What can hang from each mark:
Q_414: Q_577 Q_899 Q_970
Q_969: Q_290 Q_899 Q_970
Q_970: Q_414 Q_969
Q_577: Q_414 Q_969
Q_290: Q_414 Q_969
Q_899: Q_969

Each row was made from one small tree. The marks that hang from a mark follow it in brackets, in the order of their numbers. Every link used is in the known rows. Write each row's tree.
Known rows:
Q_969(Q_970(Q_414)): [-0.91  0.28 -0.25  1.76 -0.04 -0.25  2.43  0.88 -2.23 -2.55  0.31 -0.05
  0.41 -0.12  1.23  2.56 -0.35  1.05 -1.69  0.57  1.00  0.57 -1.68]
Q_899(Q_969(Q_290(Q_414(Q_970)))): [ 0.07  0.49  0.02  0.42  2.18 -0.78 -0.88  0.92  2.36  1.34 -1.31  0.32
 -0.60  1.00 -1.74 -0.09 -0.02  0.21  1.91 -0.78  0.01  0.36 -0.26]
Q_577(Q_414): [ 0.16  0.43  0.54  2.51 -0.87  0.57 -0.44 -1.21 -2.43 -1.74  0.63 -1.21
  0.01 -0.31  1.44 -2.80 -1.53  1.50 -1.52  0.45 -0.39  0.41  0.11]
Q_969(Q_290 Q_899 Q_970): [ 3.95  0.06  1.69 -1.53  1.45 -0.04 -0.12  0.24  0.60 -1.92  1.83  1.77
  0.41 -0.04  1.28  3.31  0.30 -0.31 -0.05  2.22 -0.58 -0.18 -0.16]
Q_290(Q_414 Q_969): [-0.71  0.77 -1.33 -0.41  1.64  1.41  0.08  0.31 -0.38 -0.14 -0.45 -1.32
  1.38 -1.71 -0.92 -3.52 -0.89  1.59 -0.91 -0.48  0.63 -0.17 -1.08]
Q_577(Q_414 Q_969(Q_970)): [ 2.59  1.00  1.92  1.23  1.25  0.65 -2.00  0.69 -2.61  0.37  0.27 -0.65
 -0.04 -1.55  0.99 -0.07 -2.27  2.03 -1.30  1.78 -0.75  1.60 -0.79]
Q_290(Q_414 Q_969(Q_899 Q_970)): [ 2.14 -0.71 -0.32 -2.10  3.29  1.91  0.29  1.42  0.94  1.05  0.43 -0.78
  1.24 -3.61 -0.88  1.02 -0.88  1.41 -1.40 -0.26  0.41 -1.16 -0.49]
Q_577(Q_969(Q_970)): [ 1.55  1.39  0.51 -0.17  0.84  0.35 -1.08  0.58 -1.40 -1.27  0.04 -0.86
  1.65 -0.79  1.43  1.04 -0.49  1.31 -0.80  3.02  0.40  0.68 -1.37]
Q_970(Q_414): [-2.58  1.11 -1.04  2.26 -1.74 -0.22  2.03  0.04 -1.70 -2.87 -0.35 -0.24
  0.00  0.70  1.04 -0.55  0.07  0.62 -1.66 -0.02  1.18  0.82 -0.41]
Q_899(Q_969(Q_290 Q_970(Q_414(Q_577)))): [-1.20  2.52  0.40  1.62  0.58 -1.97  0.37  1.93  0.87 -2.29  1.44  1.51
 -1.26  3.79 -0.09  1.97  0.51 -1.39  0.11 -1.32  1.29  1.91 -1.94]
Q_969(Q_290(Q_414(Q_899))): [ 1.39 -0.51  0.94 -2.01  0.30 -0.69  0.61 -1.85  0.34 -0.64 -0.10  0.82
 -0.56  0.35 -1.36 -2.09  0.29 -0.68  0.97  0.45 -0.62 -1.13  0.21]
Q_899(Q_969(Q_290)): [ 0.87  2.96  0.86  1.90  0.25 -1.18 -0.74 -0.10  1.41 -3.73  0.44 -0.05
 -0.07  2.68  1.01 -1.16  0.05  0.60  0.79  1.17  0.72  0.80 -0.62]
Q_290(Q_969(Q_899)): [ 1.04 -0.18 -0.77  0.52  0.00  1.50  0.10 -0.37  0.78 -1.58  0.98 -1.45
  1.71 -1.91  0.75 -1.51 -0.06  1.16 -0.77  0.34  0.36 -1.12  0.46]
Q_899(Q_969(Q_970)): [ 0.37  1.82  0.08  2.38  0.83 -0.47 -0.06  0.28  0.33 -3.82  0.70 -1.82
  0.95  0.17  1.58  1.65 -0.48  1.88 -0.61  0.93  2.00 -0.54 -1.70]
Q_577(Q_414(Q_899 Q_970(Q_969(Q_290)))): [-0.14 -2.20  1.10  1.24 -0.51 -1.24 -0.39 -1.85 -0.97  4.43 -1.18  0.80
 -0.77  0.93 -0.64 -1.69 -0.14  0.22  3.33 -0.38 -2.57  0.67  1.39]
Q_290(Q_414(Q_577 Q_970) Q_969(Q_899)): [-1.36 -2.90 -2.43 -2.88  1.52  1.72 -0.94  0.69  1.69  3.80  0.48 -0.47
  1.20 -1.66 -2.31 -1.84  0.82 -1.11  0.61 -3.05  0.08 -1.58  0.63]
Q_577(Q_414 Q_969): [ 0.92  1.71  1.17  1.89 -0.63  0.77 -2.39 -0.28 -2.29 -0.23 -0.75 -0.86
 -0.36 -0.47  0.94 -3.26 -1.88  1.41 -1.44  1.12 -0.95  1.53  0.19]
Q_970(Q_414 Q_969(Q_290)): [-2.96  3.31 -0.35  1.49 -1.16 -1.31  1.08  0.30 -0.19 -0.07 -1.43  2.41
 -0.72  3.27  0.67 -0.77  0.32 -0.47  0.59  0.85 -0.10  3.32  0.44]
Q_414(Q_577(Q_969(Q_899 Q_970))): [ 1.24  0.56 -0.18 -2.63 -0.33  1.18 -2.16  0.74  0.59 -0.32  1.78  0.42
  0.83  0.09  0.88  1.47  0.89 -1.97 -0.85  1.26  0.25 -0.26  0.02]
Q_970(Q_414(Q_899)): [-1.81 -1.27 -0.71  2.21 -3.25 -1.03  3.45 -1.74 -1.52 -2.54 -0.56 -0.64
 -0.71  0.14  0.20 -0.59  0.68  0.31 -0.60 -0.52  0.58 -1.37  0.05]

Write each row's tree:
[-0.24 -2.05 -0.69 -3.85  0.91  0.40 -1.20  0.18  2.35  2.91  0.73  2.76
  0.03  1.02 -1.93  0.25  1.46 -3.33  1.42 -1.43 -0.69 -0.42  1.50] | Q_969(Q_290(Q_414(Q_577 Q_970)) Q_899)
[-2.91 -2.68 -1.94 -0.32 -0.95 -0.76  0.03 -1.15  1.63  1.19 -0.69 -1.75
 -0.47  0.66 -2.24 -1.79  1.23 -1.32  1.82 -3.50  1.16 -2.61  0.02] | Q_290(Q_414(Q_577 Q_899(Q_969) Q_970))
[ 4.93 -0.58  3.69  0.19  0.97 -0.90 -1.44 -0.58 -2.03  1.51  0.34  0.76
 -1.37 -0.67 -0.16  0.28 -1.34  0.65  0.65  1.53 -2.68  0.76 -0.50] | Q_577(Q_414(Q_899) Q_969(Q_290 Q_970))
[-4.33  0.54 -1.33  1.95 -3.62 -1.01  2.68 -1.54 -0.81 -0.38 -1.86 -0.32
 -0.99  1.36  0.33 -1.45  0.72 -0.12  0.15 -0.57  0.76  0.01  0.74] | Q_970(Q_414(Q_899) Q_969)
[ 1.07 -0.32  0.44  1.98 -0.52 -1.22  1.10 -1.13  0.33 -3.45  0.64 -2.35
 -0.07 -0.34  0.73  1.40  0.10  1.25  0.41  0.34  1.28 -2.69 -1.30] | Q_414(Q_899(Q_969(Q_970)))
[ 5.50  1.17  3.71 -0.74  1.85  0.33 -2.76  1.35 -0.31  1.36  0.68  2.09
 -1.09 -0.88  0.43  1.94 -1.68  0.26 -0.42  1.78 -2.41  2.00  0.69] | Q_577(Q_414 Q_969(Q_290 Q_899 Q_970))
[-4.71 -1.06 -2.68 -3.55 -0.29  1.19 -0.94 -0.21  1.91  4.77 -1.25  0.81
  0.56  0.56 -1.20 -0.80  1.36 -2.82  1.28 -1.97  0.24 -0.16  2.58] | Q_290(Q_414(Q_577 Q_970(Q_969(Q_899))))
[ 1.03 -0.67 -0.24  1.10  1.10  0.96  2.20  1.84 -0.05 -0.41  0.26 -0.11
  0.53 -2.12  0.08  2.73 -0.49  1.61 -1.84 -0.73  0.37 -0.07 -0.72] | Q_290(Q_969(Q_899 Q_970(Q_414)))
[-1.96 -2.90 -0.04  1.73 -1.94 -0.42  0.62 -2.30 -1.84  3.93 -1.55 -1.37
 -0.47 -0.57  0.14 -1.89 -0.39  1.15  1.90 -1.19 -1.37 -0.92  1.66] | Q_577(Q_414(Q_899 Q_970(Q_969)))
[-2.50 -1.28 -1.66 -0.67 -0.94  0.61 -0.15 -0.54  1.17  2.70 -1.41  0.08
  1.21 -0.06  1.02  0.91  1.13 -0.38  1.08  0.45  0.04 -0.43  2.42] | Q_414(Q_970(Q_969(Q_899)))
[-0.60  1.06 -1.13 -2.04 -2.19  1.00 -2.55 -0.42  0.85 -0.90  0.79  0.34
  0.56  0.98  0.81 -1.44  1.02 -2.19 -0.76  0.76  0.26  0.11  1.18] | Q_414(Q_577(Q_969(Q_899)))
[ 0.17 -0.21  0.11 -0.18  1.00 -0.52  1.17 -0.35  1.18 -1.49 -0.36 -2.31
 -0.71 -1.17 -1.12  0.83 -0.40  0.77 -0.07 -0.86  1.46 -2.41 -1.02] | Q_290(Q_414(Q_899(Q_969(Q_970))))
[-6.56  2.29 -2.81  1.16 -2.70 -0.42  0.93 -0.30 -1.26 -0.29 -0.39  0.66
 -0.41  3.62  0.71 -1.98  0.97 -1.94 -0.43 -1.33  1.44  2.15  0.28] | Q_970(Q_414(Q_577) Q_969)
[ 1.93 -1.39  1.04  0.48 -0.29  0.92 -2.39  0.40 -0.28  3.40 -1.16 -0.12
 -0.67 -1.93  0.04  0.06 -1.14  0.91 -0.19  0.12 -2.12  0.47  2.15] | Q_577(Q_414(Q_970) Q_969(Q_899))
[-5.20 -2.87 -2.75 -2.74 -1.49 -0.15  0.14 -1.88  0.30  4.59 -1.30 -0.34
  0.23  0.96 -2.06 -2.60  1.56 -2.41  2.23 -2.25  0.16 -1.46  1.01] | Q_290(Q_414(Q_577 Q_899 Q_970(Q_969)))
[ 2.04  0.94  1.41 -2.49  0.20 -0.49 -1.20 -0.83  0.54  1.06 -1.43  1.14
 -0.88  0.11 -1.96 -2.31  0.01 -0.67  1.01  1.01 -1.30  0.23  0.16] | Q_577(Q_969(Q_290(Q_414(Q_899))))
[ 2.89  0.36  1.92  1.38  0.66 -2.13  0.72 -0.67  1.13 -2.71  1.26 -0.31
 -0.51  1.09  0.17  2.24  0.27  0.65  1.73  0.83  0.25 -1.66 -1.11] | Q_414(Q_899(Q_969(Q_290 Q_970)))
[-1.29 -0.76 -1.09 -0.61 -1.05  0.35  1.49  1.09 -0.34 -1.47  1.84  0.85
 -0.47  0.72  0.70  2.97  0.87 -1.92 -1.70 -1.26  0.80  0.00 -0.24] | Q_969(Q_899 Q_970(Q_414(Q_577)))
[ 2.46  0.07  2.19  0.06 -0.05 -1.66  1.31  0.73 -0.70  0.11 -0.74  1.75
 -1.19  0.40 -0.66  2.48  0.16 -0.09  0.40  1.42 -1.28  1.34 -1.00] | Q_577(Q_969(Q_290 Q_970(Q_414(Q_899))))
[ 2.59  0.30  1.59 -0.27  0.89 -0.57  1.65  1.54  0.52 -1.29  0.48  2.54
 -0.96  0.55  0.41  4.81  0.18 -0.76 -0.74  0.91 -0.51  0.90  0.13] | Q_969(Q_290 Q_899 Q_970(Q_414))
[-1.08  1.60 -1.01 -3.74 -0.67  1.44 -2.75  0.41  1.60  1.07 -0.15  0.69
 -0.36 -0.20 -1.19 -1.93  0.34 -2.62 -1.16 -0.85  0.13  0.17  1.45] | Q_290(Q_414(Q_577(Q_969(Q_899))))
[-0.44 -0.05 -0.42  2.20  1.47  0.25  2.42  1.92 -1.97 -0.92  0.58 -0.67
  1.00 -1.71  0.44  1.28 -0.74  2.31 -1.56 -0.63  0.88  0.68 -2.30] | Q_290(Q_969(Q_970(Q_414)))
[ 2.52 -1.28  0.03 -0.48  2.10  1.50  0.29  0.83  0.24 -0.81  1.51 -1.21
  1.93 -2.74  1.12  1.39 -0.28  1.72 -0.88  0.85  0.27 -1.11 -0.68] | Q_290(Q_969(Q_899 Q_970))
